Each row was made from one small tree. The marks that hang from a mark follow it in brackets, in alphabetical order. Every link used is in the known rows. Write each row's tree.
In the rows, zero is written as 128.
Known rows:
W(P(G R) Y): [126 126 101 155 129 190 116 144 194 182 158 102 118 102 132 125 109 109
 105 111 141 109 104  90 146 114 149 142 129 123 152 101  95  90 146]
R(K(S) L P(G)): [161 143 112 140  93 125 117 147 139  99 122 143 110 129 127  95 140 118
 149 142 112  57 164  86 128 139 120 115 134 136 173 116 135 159 110]
Y(J(P(R(L)))): [113 120 154  81  96 116 143 133 146 106 110 124 125 117 123  97 137 131
 122 149 122  98 126 164  89 156 158 107 127 129 110 134 125 162 125]
S(K(G)): [110 144 124 115 154 120 130 124  71  99  82 143 131 131 109 132 112 132
 127 130 125 201 126 133 119 132 100 130 138 126  96 115 139 116 126]
M(K(G S) P): [151 129  99 193 108 114 152 113  91 133 144 167 123 138 128 180 115 107
 147 107 130 170 133 119 133 131 113 132 152 119 101 124 165 146 140]
Q(K): [103 144 127 121 130 153 132  83  76 117  75 139 134 128  77 133 137 129
 142 111 131 161 130 160 138 136 111 100 113 131 136 124 128 116 121]
J(P): [105 143 124 167 118 143 118 115 120 112 106 139 145 107 122 115 108 128
 137 128 119 170 116 158 137 148 107 136 114 139 119 111 137 108 129]
R(L P(G M(K))): [149 120 125 166 142 119 118 153 132  80 132 108 141 111 159 149 161 150
 136 160 117 111 155 100 131 124 135 145 120 122 151 113 146 132 145]
K(G S): [124 126 117 131 115 120 142 123 106  78  77 171 119 157 104 132 100 110
 147  96 129 180 120 140 128 129 111 116 131 106 146 127 142 151 114]
H(W(P(G M R))): [105 112 148 178 151 129  99 137 171 190 154  71 127 110 127 155 103 143
 109 123 144  96 118 104 116 100 132 132 131 112 173 153 130 124 143]
J(P(G R(K))): [132 131 126 126 123 118 107 143 125 215 167 111 124 128 147  79 119 129
 118 156 139 105 133  97 119 122 142 130 139 146  74 120 129 115 145]
M(P): [108 124 116 163 111 151 134 108 132 113 121 139 139 105 108 153 114 128
 135 121 131 149 115 157 130 137  96 147 117 136 135 119 128 129 124]
P(R): [101 107 133 124 117 131 141 113 140 146  97 133 123 144 102 128 140 129
 123 139 132 124 108 180 115 112 144 131 114 125 164 130 111 127 120]
R(K(G) L): [140 148 123  45 143 111 129 147  79  19  85 147 119 133  98 141 124 113
 138 157 126 148 148 120 109 133 141 112 126 124 131 123 128 156 122]
J(P(R)): [103 121 135 160 105 136 124 122 144 170 124 130 136 130 124 111 125 134
 129 137 124 132 111 165 122 134 136 134 126 136 125 117 123 112 130]
Q(K P(R)): [131 124 137  85 121 146 135  93 105 177 137 139 131 159  92 126 151 154
 129 111 125  85 120 156 138 139 162 116 148 135 137 140 111 109 117]
C(K(G) P): [145 140 133 101 152  98 143 121  89 109 127 144 134 106 155 160 110 144
 142  98 122 196 129 107 158 110 125 143 135 126  56 144 142 107 117]
W(H(J) P(G R)): [146 114 125  44 128 134 125 149 191 212 163 127 117 101 112  89 107 103
 107  93 137 113 110  74 146 125  95 118 116 130 152 120 106 123 146]
J(P(G M(K) R)): [132 106 133 189 144 107 118 140 134 197 174  98 143 139 182 129 145 143
 116 151 137 142 133 117 122 113 147 145 137 127  71 116 149 105 169]
S(K): [102 147 124 146 143 139 137  99  93 115  78 132 130 127 111 128 141 131
 121 140 116 162 129 170 120 142  93 137 119 143 136 116 121 107 115]
P(G R(K)): [129 117 125  83 136 119 123 133 120 192 136 113 110 145 126  93 134 126
 113 155 146  99 131 116 111 101 150 128 128 134 113 133 114 130 135]
H(J(P)): [128 160 131 124 108 136 109 126 136 117 120 150 146 118 132 107  98 124
 137 107 118 141 110 142 155 160 101 109 122 136  87 129 152 122 137]
M(K(S) P(R(L))): [152 108 120 185  72 128 173 111 157 145 139 142 115 163 117 193 184  97
 137 155 115  58 148 161 101 138 142 124 144 129 179 123 124 165 119]
H(W): [ 87 151 140 149 147 133 116 103 106 109  82 114 132 117  81 144 105 125
 129 140 127 139 116 156 118 108 113 119 100 128 183 165 119 132 110]
W(H P(R)): [116 104 117 120 131 142 146 120 162 172 135 133 114  92  89 126 133 113
 116 111 124 146 110 145 130 129 106 150 104 142 215 102  90 106 128]
Q(K L P(G)): [151 149 135  60 134 186 135 109 103 109 159 113 152 133 123 124 147 136
 127 117 131  84 141  83 141 153 144 118 137 133 128 136 104 112 103]
M(K P(G R(L))): [146 106 125 113 109 136 143 138 155 179 157 109 130 134 125 168 158 110
 121 179 135  76 146  94  96 109 151 134 137 124 117 124 115 147 145]
W(H Y(J)): [110 135 108  81 162 147 148 124 122  64 114 135 118  81 112  77 132 109
 107 100 131 191 107 151 134 142  97 135  80 146 154 115  86 121 122]
Y(J): [ 99 124 131  85 135 121 146 100  94  86  81 140 120 104 108  93 115 137
 125 108 135 165 110 174 113 139 131 120 106 126 115 147 132 151 124]
Q(K(G) L P): [154 155 136  60 138 169 141 113  66  52 149 140 149 141 114 154 134 140
 139 105 129 130 133 102 144 161 153 114 150 126 124 138 122 118 104]
M(P(G)): [115 119 115 131 120 153 120 126 143 151 136 120 142 102 121 125  96 124
 128 122 143 145 122 102 126 119  95 144 122 126 101 120 128 130 135]
K(G): [110 128 122  94 142 125 128 131  93  74  79 152 133 129 100 133  93 126
 137 118 135 204 111 133 127 118 122 127 119 110 119 126 134 130 129]
P(G R): [107 101 134  89 126 134 129 132 152 183 109 116 124 144 116 100 121 125
 116 140 143 121 115 123 111  94 141 129 119 116 132 132 106 129 131]
Q(K(S) L P(G)): [165 147 131  98 106 182 148  98 116 112 156 133 138 162 131 123 154 121
 137  98 124  63 149  89 143 163 133 108 149 130 156 137 111 132  88]
M(P(G R)): [113  96 126 125 106 144 127 134 167 207 157 112 132 123 124 124 113 127
 118 133 149 108 116 108 113 106 121 142 135 123 102 125 117 134 138]
N(S): [ 80 138 131 157 133 140 132  96 114 122  85 153 130 142  72 104 121 114
 134 149 114 151 119 200 126 148 128 105 105 122 123 146 124 115 102]
Y(J(P)): [104 140 132 125 123 121 129 109  99 112 109 137 132  88 132  79 101 139
 130 111 128 169 112 159 122 160 123 120 118 137  71 134 148 134 133]
C(K): [118 139 134 114 134 120 162  99  99  93  95 138 138 114 119 140 146 147
 124 133 125 156 128 130 133 124 104 132 108 141 116 132 119 121 116]
W(H Y): [111 141 101 122 157 170 135 129 140  66 108 138 130 101 104 112 137  97
 117 117 123 190 112 146 148 130  85 148  76 148 204  92  72  95 117]

Which tree is each row?
[162 115 120 141 118 107 121 125 145 231 165 128  93 157 167 108 134 107
 136 106 127  80 141 135 137 105 150 133 151 131 124 144 126 128 111] | C(P(G R(K(S))))
[139 144 107 132 136 105 104 147  70 103 132 155 119  97 126 108 101 151
 147 124 127 158 128 103 148 124 129 136 137 139 108 121 160 122 136] | R(K(G) P)
[134 118 115 228 135 108 154  96 103  84 108 143 124 163 150 171 168 125
 136 118 120 154 139 189 133 135 119 136 121 124 170 125 152 134 130] | P(M(K(S)))
[153 120 120 173 110 106 133 106 132 193 150 144  90 158 156 135 152 111
 142 105 115  83 136 191 140 123 154 138 145 142 159 144 131 125 100] | C(P(R(K(S))))
[139 147  90 252 165 168 127 116 131  78 159 110 128  90 164 196 148 124
 116 109 125 163 117 150 166 145 142 161 119 136 168  93 135  76 160] | W(P(M(K)) Y)
[120 103 154 123 115 124 114 168 184 105 132  95 147 142 158 122 142 137
 121 161 128 105 141 118 101 135 134 128 129 116 131 108 123 140 140] | J(P(G M R(L)))
[125 167 128 165 128 171 102 134 193 172 163 105 117 105 111 159 101 110
 107 101 129  54  95 113 157 128 145 100 131 130 177 155 119 114 136] | H(J W(P(R) Y))
[128 113 137 139 127 134 107 163 164  46 111 111 143 108 145 122 137 153
 138 143 120 114 144 108 127 129 116 140 115 116 170 109 134 140 128] | R(L P(G M))
[134 105 131  59 128 139 124 135 155 189 154 124 132 154 129  92 120 146
 113 128 132  84 109 112 125 114 165 146 141 123 128 141 100 119 126] | Q(P(G R))
[137 132 103 153 136 119 138 119  76 128 146 148 135 109 122 182 108 121
 138 128 138 191 124 113 131 118 124 145 140 124  72 124 155 126 157] | M(K(G) P)
[139 146 127  54 134 126 108 154 151 153 145 140 147  99 130  57  92 107
 123 107 127 168 121  74 152 145  59 115 103 144  89 114 122 120 143] | W(H(J(P(G))))
[139 147 126  55 144 140 121 110  60 105 120 159 141 142  92 130 104 150
 143  91 128 163 123 112 151 143 143 110 153 121  91 135 138 112 126] | Q(K(G) P)
[122 159 169  94  99 118 103 148 176 134 125 112 137 139 103 140 119 116
 127 156 114  43 127 127 112 139 137  77 130 129 144 169 130 160 120] | H(J(P(R(L))) W)
[151 139 129 177 113 111 162  88 124 131 122 154 119 129 157 154 149 128
 146  82 106 134 138 151 159 128 107 139 131 138 127 143 132 119  92] | C(K(S) P)
[ 87 155 132 143 158 119 126 116  71 134  91 156 130 150  81 108 111 121
 127 152 111 190 131 161 117 152 110 101 141 120  59 135 144 108 110] | N(S(K(G)))
[138 104 144  77 142 109 124 159 145  89 130  94 119 158 144 128 170 134
 112 174 137  79 155 129  93 120 149 124 127 123 153 124 117 157 133] | P(G M R(K L))
[139 101 129 151 130  75 137 140 106 104 137 144 104 185 152 141 142 132
 129 114 138 132 135 158 115 126 139 123 155 116 135 129 153 157 129] | P(M R(K(G S)))
[112 123 134 166 141 131 101 143 139 111 132 106 156 115 169 106 104 146
 128 124 134 174 127 119 134 139  98 144 120 124  94 108 146 112 149] | J(P(G M))
[158 121 138 176 141  76 152 123 108  75 138 149 130 141 192 175 132 148
 146  69 118 188 141 134 159 125 105 144 150 116  89 139 164 130 111] | C(K(G S) P(M))
[115 108 127 179 139 127  99 147 144 109 129 113 144 100 157 105 116 166
 135 116 132 147 125 113 147 119 103 153 118 121 138 113 149 118 139] | R(P(G M))
[129 121 125  83 140  98 129 140  86 136 126 141 109 150 113 123 121 131
 125 141 143 144 122 133 113 109 157 125 141 126 106 133 132 135 135] | P(R(K(G)))
[124 145 129 140 146 129  97 129 132 242 169  83 103 102 108 129  98 123
 109 145 143  61 130  76 114 100 150 121 139 137 151 159 123 123 139] | H(W(P(G R(K))))
[125 194 130 142 140 163  69 158 165 152 163 100 150 102 141 101  68 106
 117 116 133 107 112  53 160 129 106  95 123 133  81 151 133 112 144] | H(J(P(G)) W(Y))
[115 108 155 151 108 122 126 148 170  68 119 110 145 144 146 148 161 141
 128 158 116 109 135 178 105 150 136 132 125 125 163 108 124 139 126] | J(P(M R(L)))
[144 111 145  99 136 112 143 124 148 219 158 108 127 124 167 129 139 145
 121 119 130 115 131  96 143  87 144 149 135 131  70 148 114 107 119] | C(K P(G R))
[112 115 136 130 112 137 111 142 157 208 141 114 139 127 138  88 108 129
 122 141 136 126 116 106 120 116 132 133 130 127  91 118 122 115 140] | J(P(G R))
[138 118 115 208 152 114 110 138 113 139 152 111 141 104 168 130 140 160
 133 132 129 149 136 102 150 111 127 158 123 127 115 118 160 108 159] | R(P(G M(K)))
[105 103 145 192 122 119 121 132 154 131 139 114 144 137 158 132 141 151
 124 131 127 141 116 181 123 139 127 146 127 131 127 112 137 113 140] | J(P(M R))
[140 125 134  42 128 103 135 155 105  75 107 138 110 157 103 139 143 117
 127 168 132 110 141 127  95 121 168 110 138 121 141 129 119 159 124] | P(R(K(G) L))
[140  97 128 161 126  96 132 134 140 156 147 116 105 182 163 111 155 130
 117 126 141  89 144 140 111 117 128 126 142 124 144 128 137 151 130] | P(G M R(K(S)))
[136  94 127 222 121  96 162 103 129 144 127 133 114 186 151 170 186 130
 127 127 126 119 133 195 118 122 143 136 133 120 175 130 142 138 133] | P(M(K(S)) R)
[140 150 118 130 114 128 117 137 113  53 109 141 120 100 114 121 153 137
 146 162 106  84 149 137 131 145 131 128 118 150 177 117 131 137 112] | R(K L P)
[159 113 139 133 113  79 162 122 127 172 145 156 111 156 163 157 135 131
 141  85 121 136 131 118 146 104 140 132 160 118  87 149 142 132 106] | C(K(G S) P(R))
[140  97 140 110 145 110 140 145 146 111 126  96 132 164 149 162 182 128
 114 176 134 100 150 130  95 108 164 131 124 110 146 126 118 146 147] | P(G M(K) R(L))
[120 175 149 113 132 128  77 142 142 173 141 108 150 110 126  96  65 121
 127 124 133 111 118  68 139 126  98  91 125 127  78 169 150 136 141] | H(J(P(G)) W)
[148 145 118 102 122 130 104 155 125  94 124 123 122  99 126  98 134 135
 139 163 119  80 156  82 126 129 129 127 123 140 148 116 125 140 123] | R(K L P(G))
[123  97 136  85  93 148 134 148 189 146 135 109 134 130 111 142 135 114
 122 161 137  76 136 105  94 118 129 129 131 117 138 120 105 160 127] | M(P(G R(L)))
[156 121 154  51 127  96 155 145 134 108 128 134 126 135 145 175 148 135
 135 131 117 124 141 111 127 104 161 130 145 118  96 146 119 136 109] | C(K(G) P(R(L)))
[152 146 117  87 114 106 142 138  93  24  85 167 106 162 103 142 132  97
 147 137 118 126 155 127 109 143 129 101 138 118 161 125 138 175 105] | R(K(G S) L)
[115 151  99 156 139 178 134 111 137  86 129 126 113  61 130 117 103 122
 113  81 132 151  98 145 148 158 138 132 116 132 132 118 124 109 139] | W(P Y(J))
